Each row was made from one walk, in order. Every step used is in the known rows, and no mark comes twice. Write each row's walk.
Known rows:
N, V, F, G: [  7   9  -3  -5  -8 -10  11  -9  12  -3   4   3 -17   7  13  -3  -8 -16
  -1 -24 -22  -2   0 -13   2  -6  12  12   6 -17  -5 -12 -16   4   0  -4
 -14   4 -19   6  -8 -18 -14   5 -11  -3   9   7]
G, F, M, S: [ 15  -1  -3   8  11  12   4 -11  18   1   1   6   3  -4 -10   5   0 -10
 -11   1   1  -3  -1  -7  -3 -27  -1  19   5  -1  -3  -9   9  10  -5  -2
  -9  10  -2   4   5 -12 -11  14 -11 -17  16  -3]
X, V: [ 15   8  -2  -8   9  -1   6  -6   8   3  -8   7   3   4   8   8  -1 -14
   2   1   1  -3  -7   1  -3  -4  -2   8  -3  -1 -13  -2  -4   5  -2  -7
  -4  -8  -4  13   4  -4  -1   1  -1  -1   5  -3]
M, S, G, F: [  0  -5   4   1   5  14  -2 -18   9   8  -1   1 -13   3   0   7   2  -4
  -7 -11 -10  12  -7   5  -7  -8  -6  10  -3  15 -20 -14  -6   0 -18   0
  -8  13   3  13   9  -3 -21   9 -15  -8   1  -4]
U, Z, V, A: [ 20  19   1  -5   3  -6  -9   3  11   8  -8  -6 -13  11  16  -9  -6  -2
  -4   1  -1  -1  -3 -13   8  -5   6  10   1 -20  -2 -13 -13   7 -13  -7
   4   4 -13  13  -9 -11  10  -2  -4 -11   7  -3]
D, F: [  5   5  -2   4   4  -2   9  -6  12  -9   9   5   5  -8  -1   4   1  -8
  -9 -10   9   4   4  -2   9  -4  10   7   6   2  -3  -3   2  -8   2   1
 -10   1   0   2   4  -2  -8   5  -1   4   5   3]
S, M, F, V, Z, U: [ 14  23   9   4  10  -7  21 -17  18 -13   9   6   9  16  -9   5   4 -17
  -7  -3   4 -13   0 -40  10 -24  11  -6 -15 -12   0 -24  -9  11   4  10
 -24 -10  -6  28 -10 -15   4  15 -14 -17  15  10]
G, F, W: [  9   3  -6 -12  12  -4   2 -18   2  10   5   3   4 -13  -2  -1  -5 -10
   0 -10  15  12  -2 -19   2  -3  -1   7   2 -11 -14   1   9   3   3 -13
   0   9  10  -7   7  -9  -4  12   6  -8  -4   3]
V, A: [  0  13   3   2  -1  -8  -2  13   3   5  -1  -4  -7   0  12   0  -7   5
  -4  -6  -9   3   3  -7   3  -2   6   1  -5  -7  -5  -7  -9   0  -8  -9
   2   8  -4  -5 -16  -5  -2   2  -4  -9  -6   6]
A, V, F, M, S, G: [ 24  16   6  10  -3  14   6   1  13  -9  -2   8  -6  14   6   8  -6  -8
 -17  -9 -12  -3  -7  -2  -7 -13  17  14 -17  -8 -18 -19 -17   4  -8  19
 -24   4 -23  20 -14 -24 -34   5 -26 -10  16  -3]
W, F, M, S, G: [ 15   1   0   4  -2  15   4  -4  18 -10   4  10 -17   7  -5   4  -3 -15
 -12  -1 -14   2  -4   4   2 -13  -4   5 -23  22 -22 -11   0  10 -12  12
 -13   3 -17  12   6  -5 -16   8 -18  -7   9  -6]
N, V, X: [  7  13  -1  -5 -11  -7  -2  -7   8  -7   3  -5 -13   1  12   3  -6 -14
 -10 -15  -5  -2  -8  -5  -5   9  10  -4   1  -9  -3   1  -5   5   7   3
  -2   7 -16   7 -12 -19 -14   2   1  -7   3   4]
G, S: [  0  -9   2  10  16   2   6 -16   1   7  -4 -12 -10  -7   2   0   1  -1
 -10   5   7   9  -3   5  -3  -6   1  -2   5  -8 -11   3   4   6  -5   0
  -3  -1   0   4   2   0   5  11   3  -4   4  -4]
D, F, V: [ 20  11  -4   0   7  -2  10 -10  18 -19  11   4   7  -3  -7   3  -2 -11
  -4 -12   9   5   0  -7   8  -7   9  11   3 -14  -6 -19  -4   2  10   1
 -15   5  -9   9   2 -14  -4   8  -9   5  12   6]
G, F, M: [  9   1  -3  -5   6  -1   3 -11  14   6  10  16  14  -9  -7   2   0 -14
  -9  -1   4  -2   8  -8   2 -27   4  11   3 -10   0  -7   3  -2   5  -6
 -11   4   2  -5  10 -11  -6   8  -8 -10   5   7]
X, V, F: [ 14  16   4 -12   4   0  17  -7  13   2  -7   3   2  -1  15   8  -1 -16
 -11 -11  -2   1 -11  -9   3 -15   9  16   1  -9 -15  -2  -4   0  -6  -9
 -16 -12  -8  11  -6 -14 -12   5  -5   0   4   5]
S, G, F: [ -5  -1   3  -9   0   1  -4 -17   5  13   7   9  -3  -3   3   3   2  -8
  -5 -13  -7  11   2   4  -2  -7   0   2  -7   5 -18 -10 -12 -12  -8  -4
 -10   7   8   4  15  -3 -16   2 -12  -4  -9   6]
A, V, F, M, S: [ 28  21   2  14   3  13   9   3  15 -13  -6   5   3   7   1   6  -6  -5
 -20  -6  -2 -11 -10  -9  -5 -19  17  19  -6 -16  -1 -13  -1  12  -5  14
 -19   0 -21  17 -19 -25 -25   7 -10 -14  23  -2]
N, V, A: [  7  24  -7   2  -4 -12  -9   4   8  -1   3  -9 -18   7  13   3  -8  -1
  -4 -13 -16  -4  -1  -6   1  -1   6  -6   1 -10  -5 -14 -14   6  -2 -11
   2  10 -16   4 -18 -12  -7   1  -6 -12   3   9]
N, V: [  7  11 -11   0  -3  -3  -7  -7   4  -8   4  -6 -12   9  -1   2   0  -6
   1  -6  -6  -6  -2  -1  -3   1  -1  -6   5  -4   0  -6  -6   5   7  -3
   0   2 -13   9  -1  -6  -6  -1  -2  -3   7   5]
A, V, Z: [ 14  20   0   7   1  -2   4   6   2  -5  -3  10  -5   9   9   3   1   1
   6   0   5  -9 -11 -12   8   1  14  -3  -7 -10   1  -3   2   6  -4  15
  -5 -11   0  18 -13 -20 -16  -4  -4  -3  15   2]
A, V, K: [ 14  22  -1  12   3   9  -9   6   6   6 -12   1   2   6   9   3   1   9
   4  -3  -2  -4 -10   5   2   3  10   1   2 -12   2   1  -1  -7 -10  12
   0  -3   5   6 -24 -13 -12  -4   9  -9  -3  -3]
M, F, G, S: [  7 -18   2   7  15  -8  22 -17  10  11  -6   2 -10  -3   3  -6  -3 -22
 -13 -11   1   3   0  -8   7  -9   8   6   2 -16 -11   1  -1   8 -22  -3
  -9   4 -11  12   1  -9   1  14   3 -10  10  -7]
W, F, M: [ 13   8  -5  -1  -1   4   5   0  17 -10   8  13   2  -6  -7  -2  -2 -16
 -12   0   0  -6   1  -3  10 -19   2   1 -13   3  -4  -1   8   6   1   4
 -11  -7 -12  -3   6  -5  -1   2  -1  -6   5   5]
K, V, F: [  5  22   4  -4  -2   2   4  -9   1  -5  -3  -9  -5   6   4   8   2  -1
 -12 -12 -12   9 -13  -2   0  -3   7  17   5  -8  -8  -2 -10  -8   1   4
 -27  -1  -1  12  -4 -11 -13   7  -4   0   5   4]
U, Z, V, F: [ 22  14   3  -9  -1   5   4 -12  12   2  -8  -6  -7   7  11  -7   3  -9
 -13  -6   8   1 -10 -16  11 -13  12  18   9 -22   1  -7  -4   3  -9   1
 -11  -9 -14  16   0 -14  -1   0  -2  -3  11  -2]
Z, V: [ 14   7  -5   2   8   2  -7  -7  -4   4  -6  -3  -6   0  -4   6   0  -2
   1  -2   2   2  -3   8  -5   0  -5   7   3 -11   0  -3  -9   5   2   6
   0  -2 -10  11   3  -7   1   2  10 -12   9  -5]
S, M, F, G: [  3  -3   3   4  -1  -9  13  -5   4   1   7  17   5  12   0  -1  -4 -26
   2 -18  -6  -5   6 -19   1 -16  12   4 -14  -4  -5 -11 -16   1  -4  -2
 -19   3  -7   6   2  -2   3   1  -2  -4   4  -8]
V, X: [  1   1   7  -6  -8  -4   4   0   5  -1   0   2   0  -8  13   1  -7  -8
 -12  -9   2   4  -5  -5  -2   9   9   1  -4  -3  -1   8   2  -1  -1   5
  -1   4  -3  -1 -11 -13 -10   2   3  -4  -4  -1]
A, V: [ 11  17  -2   6   2   2  -6   4   2  -4  -4   5   6   7   2   2  -2   2
  -1  -4   3  -8  -7   6  -4   3   5  -3  -8 -11   1  -3  -5   2   0   9
  -3  -2  -5  12  -7 -10 -10  -7   5  -7   8   3]
K, V: [  5  13  -3  -1   1   2  -7  -7  -3  -4  -2  -6  -5  10  -4   7   1  -2
   3  -1  -9   6 -10   8  -4   5  -3   9  -1   1  -9   0  -9  -5   6   5
 -14   3   3  15   4  -2  -2   4  -1   1   7  -4]
M, S, G, F, W: [ 12  -6  -2  -5  10   8   1 -21   3  10   2  -1 -16  -1  -1   4  -6  -9
   1 -12   2  21  -7 -11  -5   3  -6  10  -8   7 -32  -9  -1   8 -10  -4
  -3  21   5   7   7  -8 -18  17 -12  -9   1  -9]

Which walk is each row?
[  2   9   9  11  15  -2  15 -28   1   2   3  -5 -15   9  12   7  -6 -16
  -7 -14 -19  17  -7  -6 -14 -19  13  22  -5 -15 -26 -10 -23  -2   3   4
 -42   2   1  15   3  -6   2  19  -9   1   7 -11] -> K, V, F, G, S, M
[ 12  -8   3   6  -1  10   1   0   6  -5   2   7 -10  13  -5   7  -5  -8
  -1   7 -13   1   1   2  -8  -8   0   8 -12  11 -16 -16 -10   6  -3  10
  -9   9 -15   9   1  -5 -13   8 -27  -2   8 -15] -> F, M, S, G
[ 11  18   5   1  -6  -1  -2   3   8  -4  -4   7   4  -1  15   2  -9  -8
 -14 -14   4  -4 -12   2  -6  11  15  -3 -12 -15  -1   4  -4   0  -2  14
  -5   3  -8  11 -19 -23 -18  -3   8 -10   4   1] -> A, V, X
[  3   8   4   7  -1  -2   7  -4   0  -5   5   6   9   9  -5   4   6 -16
 -10 -11   9  -6  -1 -15   1 -20   9  -6  -9   0  -5  -6  -7  -1   1  -2
 -17  -2  -4   6   3   1  -1  -1   4  -4   4  -2] -> S, M, F
[  4   0   6  17  17   0  13 -20   1   2   0  -6  -2   3  -2   5   7 -16
 -21  -7  15   3  -4  -9  -3 -26  10  -7  -4  -8 -15  -3  -2   5  -7  -2
 -20  -3  -4   9   5   1   4   9   7  -7   7  -5] -> G, S, M, F
[ 21   9   6  15  20  -5  25 -23   7  -6   6  -2 -10  10   0   6   8 -19
  -9  -5  20   5 -13 -32   8 -30  16  -6  -6 -23 -18 -19  -3  17  -2   3
 -27  -8  -8  22  -2 -21   1  16 -11  -2  18  -4] -> G, S, M, F, V, Z
[ 15   4  -4   2   4  -4  10  -2  17 -13  15  16  15  -7  -7   5  -3 -17
 -10  -1  10  -4  13  -7   9 -17  16  12   4  -6   0  -8   2  -5  10   4
 -16   1  -8  -1   5  -9  -7   9 -10   1  12   1] -> D, F, M
[ 12   8   1 -10   2  -3  13  -6  -3   0   2  -4  -1  -8   6  -3  -8  -3
  -7 -13   9  13  -4 -25   5   2  11   8  -1 -15 -12   1   3   2   2  -4
  -7   2  -1  -9 -10 -13  -8  11   1   0  -1   3] -> V, F, W
[ -2 -14   5  14  18  -4  11 -20   1   7   6   5  -9   3   8   0  -7 -14
   5  -2  -7   8   6  -3 -14 -17   6   4  -8  -7 -17  -9 -14   7   1   1
 -14   2   3   3   7   4  14  12  -6   1   2 -15] -> F, G, S, M
[ 15  16   1   0   4   3   4  -9   1   3  -8  -7  -5  -5   3   7   1  -3
 -13 -14  -1   5  -6  -2  -1  -7   5  14   7 -19  -3  -5 -10   1  -2   5
 -12  -5 -13   8  -4 -15 -11   6   7 -12   8   4] -> Z, V, F
[ 14   7   5  -8  -4  -4   6  -3  10 -10   3   2   2  -5   7   0  -8 -11
  -7 -12   3   5  -9  -9  -3   5   6   4  -8 -20  -5  -7  -7   6   9   5
  -6  10 -12   5 -11 -25  -4   6  -4   0   1   1] -> F, V, X
[ 12  19   1   0   4 -11   0   8   9  -5   2  -3  -5   3   8   0  -8   3
   0  -9 -10   4   0 -12   2  -5   4   3 -10 -21  -9 -23 -15   8   0  -9
  -3  13 -11   1 -17 -18   2   5 -12  -7   1   8] -> F, V, A
[ 26  16   2 -12   6  -2  20  -5  18  -3  -2  14  11  -1   9  10  -5 -26
 -13  -4  -2  -4  -3 -15   2 -27  15  21  -3 -16 -13  -8  -6   3   3  -6
 -22 -11 -15   7  -4 -20 -11  10 -14  -3  10   3] -> X, V, F, M
[ 16   5   3  13  20   0  16 -24   8  -6   4  -7   0   7  -8   4   5 -19
 -16 -10  17   4  -7 -15  -5 -28   7  -5  -8 -23 -19 -19  -9  13   2  -3
 -25   3 -12  16   3 -11   8  14  -2  -7  12  -4] -> G, S, M, F, V
[ 12  15   5  -8  15  -4  17 -15  21   2  -7   9   2   6   9  11  -1 -15
   1  12  -4 -11  -3 -19   7  -7   2   7  -4   3  -6  -2   0   8  -8   6
  -6 -21   3  29  -9  -8  -1  15  -9 -13  11   6] -> X, V, Z, U
[  0  -5  13  12  14  -3  23 -23   5   6   5   2 -10  -1  16   0  -6 -13
 -11 -14  -9  14   3 -13 -10 -25  18  12  -4 -16 -19 -10 -16   1  -3   1
 -28   0   0  -1  -1  -4   3  15  -8   1   2  -7] -> V, F, G, S, M
[ -4   9   7   1   7  -4  13  -9  12   1   0   1  -1   3   2   2  -2   2
  -2  12  -5  -9   5 -18  10  -2   3  -2  -1   4   8  -1   5   3  -6  13
  -3 -14   8  14 -12  -4  -1  14  -8 -13   6   9] -> V, Z, U
[ 19   6  -4  -6   3   4  -8 -10   7   2  -6  -4  -7  11   2  -8   2  -9
   1   6   9  -2  -7  -6   6  -2   2  10   5 -14   2  -6  -3   6  -5   1
   1  -4 -10  18   7  -5  12  -4   1  -3  11  -8] -> U, Z, V
[ -3  -3   6  18  18   3   5 -20  -3   3   4  -7  -5   1   3   5   3  -4
  -7   4   7   9  -3   0 -13 -19   5  -5  -4  -4 -17  -4  -5   4   6   1
 -15  -2   6   3   6   8  11   8  -1   1   1  -8] -> G, S, M
[ 17   6   2   4   9  18  -4 -18  19   9  -5  -5 -14   6   3   5   3   1
   3 -13 -12  18 -15   0  -2 -10  -4  16   2  -2 -22 -26  -8  -2 -19   0
 -10  18   6  13  -9 -18 -19  15 -19 -10  -3  -6] -> M, S, G, F, V, K
[  0  -5   3  13  16   0  14 -24  12   1   7   7 -17  -3   8  -3  -6 -21
  -8  -9  -8   9   0   0  -4 -22   1   1 -18   1 -25  -6  -5  11  -8   3
 -22  -4  -1   4  12   5  11  10   2  -3   1  -6] -> W, F, G, S, M
[  6  -3  -2 -16   5  -4  -1 -20  -2  14   8   9  -3  -6   2   1  -7 -11
   1 -15   4  20   2 -13  -1   4   0   1 -11  -2 -30  -6  -7  -5  -2  -9
  -5  14   8  -4  11  -9 -12  10  -9  -3 -10   0] -> S, G, F, W
[ 13  14   5   1   8   4  -1  -9  18   3   1  -4 -19   6   9   6  -7  -1
  -7 -20 -19  15  -8  -7  -5 -12  -3  12 -13  -7 -30 -35 -22   9 -17 -10
 -11  27  -8  15  -8 -20 -19  14 -28 -16   3   5] -> M, S, G, F, V, A
[ 13  14  10  14  27  -5  27 -34  19  -7   4  -6   0   9  -7   6   4 -18
 -18   1  11  -4  -4 -33   6 -31  11  -7  -9 -19 -10 -21  -5  16  -3  10
 -26 -11  -6  31  -9 -15   7  26 -10 -19  17   6] -> G, S, M, F, V, Z, U
[  5  -6  -2   1   3  -9  13  -6  16  -5  12  17   1  -5   4  -3 -10 -18
   3 -14  -7   2  10  -5   8  -2  12  18   3  -2  -4  -8  -6  -3  -3   3
 -12   5  -3   3   4  -5  -5   8  -6   4   7  -3] -> D, F, G
[ 25  16  -4  -8  11  -2   6 -13  -6   3  -6  -6  -8  -8   2   3  -8  -8
  -5 -15   9  14  -8 -17   0   4   7  15   2 -26 -13  -1  -6   8   5  -1
  -7   1 -12   2  -7 -20  -8  13  10 -12   7  -4] -> Z, V, F, W
[ 16  14  -4   8   8   8 -10  -4   3  14 -13  -8  -9   0   3   7   4   4
   6  -1  -4   4  -8   9   0   1  -1  10  14 -12   1   0  -6  -4  -8   7
   2  -4   0   5 -13 -10  -1   5  15 -15  -4 -10] -> Z, V, K
[ 12   6   5  11  14  -3  16 -14   9   6  -8   1 -10  -2  18  -5 -10  -9
 -15 -18  -8   4  -7  -2  -5  -9  20  13  -3 -31 -14  -5 -11   6 -16   9
 -19  -1 -10  14 -13 -22 -13  10  -2  -9  13   1] -> A, V, F, G, S
[ 16   5  -8  -5  10  -6  10  -9   5  -9  11   5   4 -11  -3   1  -9 -12
  -1 -10  20  12   6 -17   9   8  11   8   1  -6 -14   1   8   0   8  -2
  -5   7   1  -5   0  -8  -5  14   3   3   4  -3] -> D, F, W
[ 12  23   2  -4   9  -1  16 -17  28 -15   7   3  -6   1  -6  -2   0  -8
  -8   0  -6  -7  -6 -23  18 -10  -2  -1 -16  -3  -3 -14   7  16  -7  14
 -11 -15  -5  23  -9 -15   0  17  -9 -15  11  21] -> W, F, V, Z, U
[ 16  -3   0  10   2   8  10  -6  19 -13  11  12  -4   5  -5  10  -5 -16
 -10  -2  -3   5   7   0   0 -11   9  16  -6  13 -18 -18  -6  -2  -1  12
 -20  10 -14  11   7  -7 -21  14 -27   0  14 -12] -> D, F, M, S, G
[ 10  10   9   0  16   7  12 -31  27  -2   2   1 -12  10  -4   7   0  -5
  -3  -3 -14   4  -6 -20   2 -12  -4  10  -9   3 -17 -30  -8  12 -13  12
 -17   6   2  34  -4 -21 -18  26 -32 -20  11   9] -> M, S, G, F, V, Z, U
[  2 -11   8   5  12  -4  22 -18   8   9  -2  -2 -15  -8  16  -6  -9 -10
 -14 -14  -9  12   0  -6   1 -12  13  16   6 -20 -13  -2  -6   3 -14   0
 -17   0  -6   0  -5 -12  -4  17  -7  -3   4  -1] -> V, F, G, S
[ 15   7  -1  -2   6  -6  10  -8  -6  -3   7   6   7   6  -7   4  -2 -19
  -3 -12  20   4  -2 -31   2  -8  10  -5 -15  -7 -15  -5  -2   7   7  -6
 -13   4  -3   0  -1  -5   3   6   9  -4   2  -9] -> S, M, F, W
[  8  -9  -1  -4  -3 -11  14  -1   8   3  -1  13   0   5   0  -7  -4 -23
  -3 -15  -6  -7   3 -12  10  -4   7   7  -4  -8  -1  -2  -6   5 -15  -3
  -6   4 -12   8  -1  -9  -5   3   0  -9   8  -3] -> M, F, G
[ 16  22   2  -4  -4   1   6  -5   8  -9   3   2   3   7  -2   9  -1 -11
 -12  -5 -12   3  -3  -6   1 -17  13  22   1 -15  -6  -6 -11  -7  11   5
 -33  -2  -9   8  -3 -17 -12  11 -13  -2  11   1] -> K, V, F, M
